Each row was made from one path, in order. Every step used is in the known rows, and no mark comes twice. Write each row's path.
Known rows
rako > daku > ninit > nesizu > vugag > kisel: [ 12   1  -3   2  14  15   5  -8   2 -16 -10   4  11  -3  18  11   9   5
  -1   2  -1  -6   0   4   5]
ninit > nesizu > vugag: [ 17  25  -1 -10  11  14   3  18  15 -10   2   9   9  15  13  -8  -7 -16
  -8  12  -8  -4  11  22  -7]
vanad > nesizu > ninit > daku > vugag > kisel: [  5  -4  -2  -9  14  17   3 -18   1   1  -4  -1  14   2  17   6   9   2
   6  -2  -2   3   0 -17  12]
vugag > kisel > ninit > daku: [  6  10  16 -23   6  15  -3  -4  11 -12  -6   4   6  -3  17   8  21   9
  16   4  -1   1  16  23   4]
vugag > kisel > ninit > nesizu: [  1  23  24  -9   7  21   3   0  31 -18  -1  14  11  -2  26   8   8  -1
  16  -4  -5   7  19  22  26]
vugag > kisel > ninit: [  8   7  13  12   0  20   1 -12  21  -5  -2  -2   7  -6  17  10  17   7
  26  -1  -8  13  15  22   8]
nesizu > vugag > kisel > ninit: [15  6  0 11 -2 21  4 -7 24 -8 -5 -4 12  0 14  9 15  8 22  3 -8 11 12 29
  0]
nesizu > ninit > daku > vugag > kisel: [  7  -6   4  -5  14  19   1 -19  -1  -1  -5  -1   9   1  15   5   4   7
   2  -1  -2   5   1 -18   6]
daku > ninit: [ 10   0  20  19  10   6   3 -10   7  11   4  -4  -5  -6   8  -1  -3   1
  14 -13 -12  -6  17 -13 -21]
ninit > daku > vugag > nesizu > vanad: [  0   7  14 -20  10  36   2   2  10  11   6  17  -6  14  17 -12   0   6
   0  -2  -4   4 -11  -6 -18]
rako > nesizu > ninit > daku > vugag > kisel > vanad: [ 3  8 -3 -3  7 15 -3 -8  7 -4 -5  5  9  6 -3 23  9 22 -1  4 -4 12  1 -3
  1]
vanad > daku > ninit > nesizu > vugag: [ 17  16  -5  -8   9  19   9  12  13  -8  -1   3   7  17   8  -3  -9 -14
   1   6  -8 -13  13  15 -10]
vugag > daku > ninit: [  8  -2  10  15  16  20   9 -16   4  18   6  -7  -9 -11  16   5   3  11
  11 -11 -11  -6  19 -12 -25]
vanad > nesizu > vugag > kisel > rako: [  9  21  -4  17  -5   9  -5  -5  10  -6  -5   4  11   8   9  13  22   0
   8  20 -13   6  -7  -2  11]
daku > ninit > nesizu: [  1  19  29  -4  15  11   4   2  21  -7   3  13   2  -2  20   0  -6  -6
   7 -12  -8  -6  21  -3   6]
rako > daku > ninit > nesizu > vugag > kisel > vanad: [  8   8 -10   9   1  14   1  -5   7 -15  -9   4   8   6  -6  24  14  17
  -1   6  -8   6   4  14  -1]
daku > ninit > nesizu > vanad: [  1  10  29 -20   7  21  -1   5  17  -4  -2  15  -1   2  16 -16  -3   3
  -6  -6  -4   1   0 -11 -14]
kisel > ninit: [ 10  17  16   9  -3  16   0  -3  23   2   6   0   1   1  13   3   8  -1
  24   1 -11  10  21  26  -5]
vanad > nesizu > ninit > daku: [  0   7   3 -32  16  11  -9   3   5  -9  -2  12   3  -4  18  -3   8  -3
   6   2  -3  -2  15   7  -2]
vugag > kisel > vanad: [  2  10   6  15   1  15  -7  -5   5  -6  -1   1   4   3  -3  17  16  11
   2   9 -10  16   6   9   2]
vanad > daku > vugag > nesizu: [ -1  12   0   6  15  41  11  -7   4  21  18  11  -7  23  16   6  -9 -11
  21  -2  -9  -6   4   1   3]
vugag > nesizu > ninit: [ -3  -2   5  11  18  35  -9  -1  15  -3   6  19  -9  -7  26  -1  -8   7
  15 -10  -9  12   9   4  -5]
vanad > nesizu: [  1  21   2  -4  12   3   0   0   8  13  14   5  10   2  19  -3  13 -27
  14   4 -11  -4  11   7   6]
nesizu > vanad > daku > vugag: [  9   7   0 -11   3  29   9 -11  -9  22  10  -8  -4  31  -5 -10 -16 -19
   1   8  -6  -7  -4 -22 -17]

Write each row's path
[ 19  25  -3  -9   4  18   6  16  27 -13   0   8  12  15  13  -3  -3 -10
   2   9  -9   0  15  34  -4] | kisel > ninit > nesizu > vugag
[  9  11   1 -28   5  14   2   0  15 -13  -7   3  14   2  16   9  24   4
  17   7  -2  -2  15  29   6] | vanad > nesizu > vugag > kisel > ninit > daku
[14 -1 -2  9 10 16 -2 -5  0 -6 -5 -4 11  0 16  2 11 -3 -1 11 -5  3  0  6
 -3] | nesizu > vugag > kisel
[  4  22  14 -10   8  18   8  -8  23 -15  -2  16  10   2  21  13   5   1
  12  -5  -3   2  13  15  25] | rako > daku > vugag > kisel > ninit > nesizu
[ 11   3  -8  20   5  -1   7 -20  -3   1  -8   4   0  -4   4  21  13   9
  12  -4  -9 -16  -1  -9 -11] | vanad > nesizu > vugag > kisel > rako > daku > ninit
[  4   6  12  -4  24  10 -13  -1   7   0   2  16  -2 -13  27   1 -10   7
   0  -5  -1   1   6  -7 -13] | rako > nesizu > ninit
[ 12   1   3   3  13  17   4  -4  10 -13  -9   0  14  -1  19   5   7   3
   1   2  -4   0   4   3   6] | daku > ninit > nesizu > vugag > kisel
[  8  -2  -2   7   8  19   8 -10   0   6  -4 -10   2   8  -4  20   1   8
  15  -2  -6 -16   9  -4 -17] | rako > nesizu > vugag > kisel > vanad > daku > ninit
[  2  13  21 -23   2  28   2   1  24  -6  -4  13   6   8  16 -10   2   6
  -1  -2  -2  11  -4  -1   0] | daku > vugag > kisel > ninit > nesizu > vanad
[ 10  -2   0   9  13  10   4 -26 -14   5  -1   0   4   2  12  10   5   1
   0   1  -2  -3  -7 -19   4] | rako > daku > vugag > kisel
[  0  -2  -1  11  17  36  -1  -6  16   4   7  16  -6   1  21  -1 -15   6
  13 -12 -10  12   7  -6  -6] | daku > vugag > nesizu > ninit
[ -1  17  22  -9  13  20   6   0  12  -6   3   8   1   6  15   3  -7 -12
  11  -7  -7 -14  21  -1   9] | vanad > daku > ninit > nesizu
[ 13  15   8 -17  11   9   7  -7  -1  16   9   0   2  19   3  -5  -8 -10
  -1   3  -6  -5   8 -13 -11] | ninit > daku > vugag
[  0   0 -16   3   9  19  -3  -9  16  -2   0   6  10  -2   8   8   2   3
  11  -5 -10  15   7  -5   4] | daku > vugag > kisel > vanad > nesizu > ninit
[  8  10  -7 -19   8  14   7  -7   7   9   4   3   7  18  -1   3  -5  -2
   2   0  -7   3   8 -10  -6] | kisel > vanad > nesizu > ninit > daku > vugag
[  8   0   9  -6  13  15   3 -17  -4   3  -2  -3   9   4  14   5   8   2
   2   2  -2   2   0 -17   7] | ninit > daku > vugag > kisel
[ 5 37 24  0 15 -6 -9  1  4 11  6 19  1 -1 24 14  6  3  0 13 -2 -9 -4 -5
 -2] | kisel > rako > nesizu
[  0  12  11 -25  12  28  -6  -1 -15  10   5   3  -8  16  10  -6  -3 -14
   1  15   3 -18  -6  -4 -17] | rako > nesizu > vanad > daku
[  5  -6  13   2   6  23   4 -10  -3  11   0  -9  -9   7   1  -3  -4  -3
  14  -6  -7 -15   8 -17 -26] | nesizu > vanad > daku > ninit
[ -2   5 -10   2   9  16  -8  -1  17  -4   2  10   5  -4   9   4   2  -1
  11  -2 -12  14  12   5  -2] | kisel > vanad > nesizu > ninit
[  2   9   9   4  17  11 -15  -6   9  -6  -5  16   1 -13  25  11  -1  16
   3   1  -2   5  -2 -13  -2] | vugag > kisel > rako > nesizu > ninit
[ 12   7   1 -16  12  15   4  -8   2   9   4   2   1  15   4  -6 -13  -4
  -1  -1  -5   0   8 -16 -12] | nesizu > ninit > daku > vugag
[ -2   9  10 -25   2  41  -1  -2   0  -7  -2   2  -3  18   9  -3   3 -11
  10  11   0  -8   0   7   3] | vugag > kisel > ninit > nesizu > vanad > daku
[ 15  17  -9  -6   5  20   9  13  15 -10  -2   2   9  20   0   3  -6  -9
   0   7  -9  -9  14  20 -10] | kisel > vanad > daku > ninit > nesizu > vugag
[ -1   9  -1 -31  12  12  -9   4   7 -11  -3  12   4   0  11   3  11   3
   6   3  -4   1  15  11  -2] | kisel > vanad > nesizu > ninit > daku
[ -2  13  13 -27   5  36  -4   3  -7  -2   3   3  -7  20   7 -11  -4 -21
   1  13  -1 -12   1   1  -6] | ninit > nesizu > vanad > daku
[ 19  17  -6  -6  12   9   9   8  10 -10  -3  10   6  11  10   1  -7  -7
  -6   3  -7 -13  10  15 -13] | rako > daku > ninit > nesizu > vugag
[  2  18  21  -5  17   7   5  -5   9  -8   0  18  -2  -3  19   7  -4  -3
   3 -12  -5 -14  15   0   5] | rako > daku > ninit > nesizu
[ 15  16 -11 -10  24  25   5   0  -2  18   8   3  -2  -2  28   4   6   7
 -11  14  -2  -8   6  13 -25] | rako > nesizu > vugag > daku
[ 21  29  -4  -1  11   1  -2  13   7   4   1  10   8  12  14   6   0  -3
  -8  20  -5  -9  -4  12 -19] | kisel > rako > nesizu > vugag
[  4   5  12 -26  15  14 -13   3   1 -12  -4  11  -3  -5  15  -6   2   4
   1   3  -2  -1  15   4 -10] | nesizu > ninit > daku
